Each row comes from the steps of one walk. Every step used is in the known rows, and no mark comes twice. Write the walk behind each row, first mark first.
Known rows:
ratepi/fadi/pudo: -3.00  1.10  -0.99  1.40  5.16  4.39  -2.97  -3.85  -5.75  1.76  2.67  2.22  -3.26  3.54  -2.60  -1.67  1.41  0.41  -2.41
lagik/poba/fadi/pudo: -4.51  -0.69  -3.24  6.67  2.94  4.87  -4.37  -4.02  -5.34  -0.28  2.41  4.34  -4.42  1.40  1.60  -1.39  3.39  -2.63  -3.08
vevuru/pudo/fadi: -0.17  1.63  -1.78  3.67  -0.47  1.98  -2.57  -4.04  -7.12  2.83  2.46  2.06  -2.65  2.46  -1.62  -3.36  2.94  -2.18  -3.19
lagik/poba: -2.35  -0.50  -3.41  6.63  2.15  1.65  -2.61  -1.77  -5.63  0.56  1.66  0.29  -2.09  3.17  1.37  -3.20  3.29  -1.39  -0.67
ratepi/fadi: -2.68  0.48  -1.55  2.45  3.76  2.56  -1.21  -2.74  -6.49  1.74  1.54  -0.11  -1.60  3.59  -3.27  -0.11  1.44  1.53  -1.40
poba/fadi/kapores: -0.93  -2.37  -2.24  5.23  4.95  3.05  -2.10  -5.89  -5.42  1.98  -0.34  -0.08  -1.69  0.44  -2.44  2.23  3.36  -0.33  -2.94
vevuru/ratepi/fadi/poba: -3.13  0.57  -2.01  5.13  4.58  2.71  -2.15  -3.82  -6.10  4.66  1.68  1.72  -1.22  1.98  -4.08  0.77  2.01  1.50  -2.00
kapores/lagik/poba: -1.11  -1.50  -2.67  6.22  2.27  2.07  -3.50  -2.21  -5.56  1.16  2.81  2.44  -1.31  3.03  4.31  -3.13  3.61  -0.88  2.37
pudo/fadi/kapores: 0.50  -1.07  -2.34  3.84  3.76  1.21  -2.26  -4.65  -6.74  2.55  1.53  0.45  -1.13  0.88  -4.42  0.00  3.65  -0.95  -2.78
pudo/vevuru/ratepi/fadi/kapores/lagik/poba: 0.13  -1.89  -4.42  8.66  3.28  2.02  -3.34  -5.02  -5.67  5.03  3.25  2.33  2.57  1.96  -0.29  1.46  3.19  0.35  -0.77
vevuru/ratepi: -0.62  0.34  -1.42  5.08  1.08  1.86  -3.82  -2.85  -4.73  2.97  -0.38  1.16  -2.66  3.83  -1.02  -1.70  2.37  -1.02  -0.65
poba/lagik: -0.48  -1.28  -1.51  4.79  1.10  2.38  -2.12  -3.88  -4.51  0.66  0.29  1.51  -1.95  2.08  0.89  -2.62  2.77  -1.87  1.65
lagik/poba/fadi: -3.98  -1.05  -3.86  7.69  1.65  3.21  -2.75  -3.03  -5.99  -0.32  1.18  2.16  -2.51  1.45  1.12  0.16  3.63  -1.49  -1.81
pudo/fadi/kapores/lagik: 1.75  -2.12  -1.31  3.36  3.89  1.70  -3.26  -5.16  -6.66  3.14  2.69  2.41  -0.36  0.86  -1.42  0.01  4.14  -0.35  0.23
fadi/ratepi: -0.67  -0.77  -0.69  3.61  2.43  3.22  -0.87  -3.44  -6.30  3.48  1.36  0.86  -1.98  4.24  -2.06  -1.20  2.30  1.47  -0.66
kapores/lagik/poba/fadi/pudo/vevuru: -0.90  -1.54  -2.90  7.25  2.27  5.78  -5.00  -4.49  -4.08  0.49  3.36  7.71  -2.09  1.27  4.67  -1.53  2.55  -3.10  0.42
pudo/vevuru: 1.72  0.19  -1.64  4.31  1.91  2.67  -1.92  -2.47  -3.93  1.41  -0.19  1.54  -1.20  3.54  -0.45  -2.70  0.99  -1.62  0.27

Which walk is each row?
-0.58  0.35  -1.66  6.06  1.02  5.49  -5.30  -5.55  -3.31  2.56  -0.08  6.31  -3.44  2.09  -0.66  0.29  1.45  -3.11  -2.89 => poba/fadi/pudo/vevuru/ratepi
0.40  -3.34  -1.27  4.83  5.20  3.55  -3.11  -6.37  -5.32  2.54  0.75  2.06  -0.99  0.23  0.74  2.05  3.72  0.26  0.20 => poba/fadi/kapores/lagik
-2.40  -0.06  -3.97  9.18  0.18  5.20  -5.48  -4.73  -3.95  1.69  1.49  6.37  -2.84  1.68  1.31  -0.39  2.54  -4.03  -3.46 => lagik/poba/fadi/pudo/vevuru/ratepi
0.16  -3.10  -3.32  6.92  4.90  1.36  -3.40  -4.26  -5.51  2.65  2.74  0.43  0.15  1.80  2.60  -1.83  4.64  -0.42  0.84 => fadi/kapores/lagik/poba
1.28  1.08  -1.25  4.89  1.62  4.16  -5.01  -3.99  -2.88  3.29  0.43  4.60  -2.74  3.85  -0.35  -3.19  1.04  -3.32  -1.55 => fadi/pudo/vevuru/ratepi
-0.72  1.12  -1.39  2.37  4.29  4.70  -2.65  -3.94  -4.56  1.88  2.46  3.54  -1.69  3.52  -2.44  -1.69  0.20  -0.58  -2.28 => ratepi/fadi/pudo/vevuru
-3.12  -2.80  -2.58  7.55  1.52  4.53  -2.30  -4.65  -7.37  2.50  3.65  4.69  -1.31  2.02  2.34  1.40  4.14  1.20  0.62 => kapores/lagik/poba/fadi/ratepi
-1.23  -0.85  -2.16  5.50  1.84  2.37  -1.70  -4.55  -5.91  1.67  2.59  4.34  -1.52  -1.10  -2.10  -1.38  3.80  -2.13  0.41 => pudo/fadi/poba/lagik
-3.02  -1.67  -2.51  6.26  3.11  5.28  -5.37  -4.77  -5.28  0.46  3.51  6.25  -3.62  1.34  4.73  -1.41  3.68  -1.96  0.08 => kapores/lagik/poba/fadi/pudo
-2.12  -0.31  -3.85  7.55  1.98  5.29  -3.99  -4.19  -4.02  -0.14  2.01  5.61  -2.82  1.31  1.68  -1.46  2.23  -3.70  -2.81 => lagik/poba/fadi/pudo/vevuru
-2.97  -0.89  -2.19  5.03  4.72  3.14  -0.51  -4.73  -5.74  2.35  2.54  2.15  -0.28  0.18  -2.54  -0.32  2.45  0.86  0.26 => ratepi/fadi/poba/lagik
-2.74  -0.11  -0.94  3.48  3.64  5.34  -4.17  -4.93  -4.69  0.49  0.76  4.15  -4.94  1.87  -0.07  -0.83  2.13  -1.82  -2.36 => poba/fadi/pudo
-0.25  -0.16  -1.45  4.57  2.68  5.75  -3.87  -4.98  -3.42  0.78  0.49  5.46  -3.49  1.72  0.02  -0.93  1.02  -2.84  -2.19 => poba/fadi/pudo/vevuru
1.41  0.81  -1.06  3.33  3.22  4.37  -3.71  -3.37  -3.10  1.45  1.00  3.81  -2.74  3.64  0.18  -4.22  0.73  -2.99  -1.02 => fadi/pudo/vevuru
-2.89  1.27  -1.18  3.15  3.46  4.00  -4.38  -4.46  -5.57  3.47  2.10  3.07  -3.27  3.99  -3.26  -0.72  1.47  -0.06  -3.05 => vevuru/ratepi/fadi/pudo
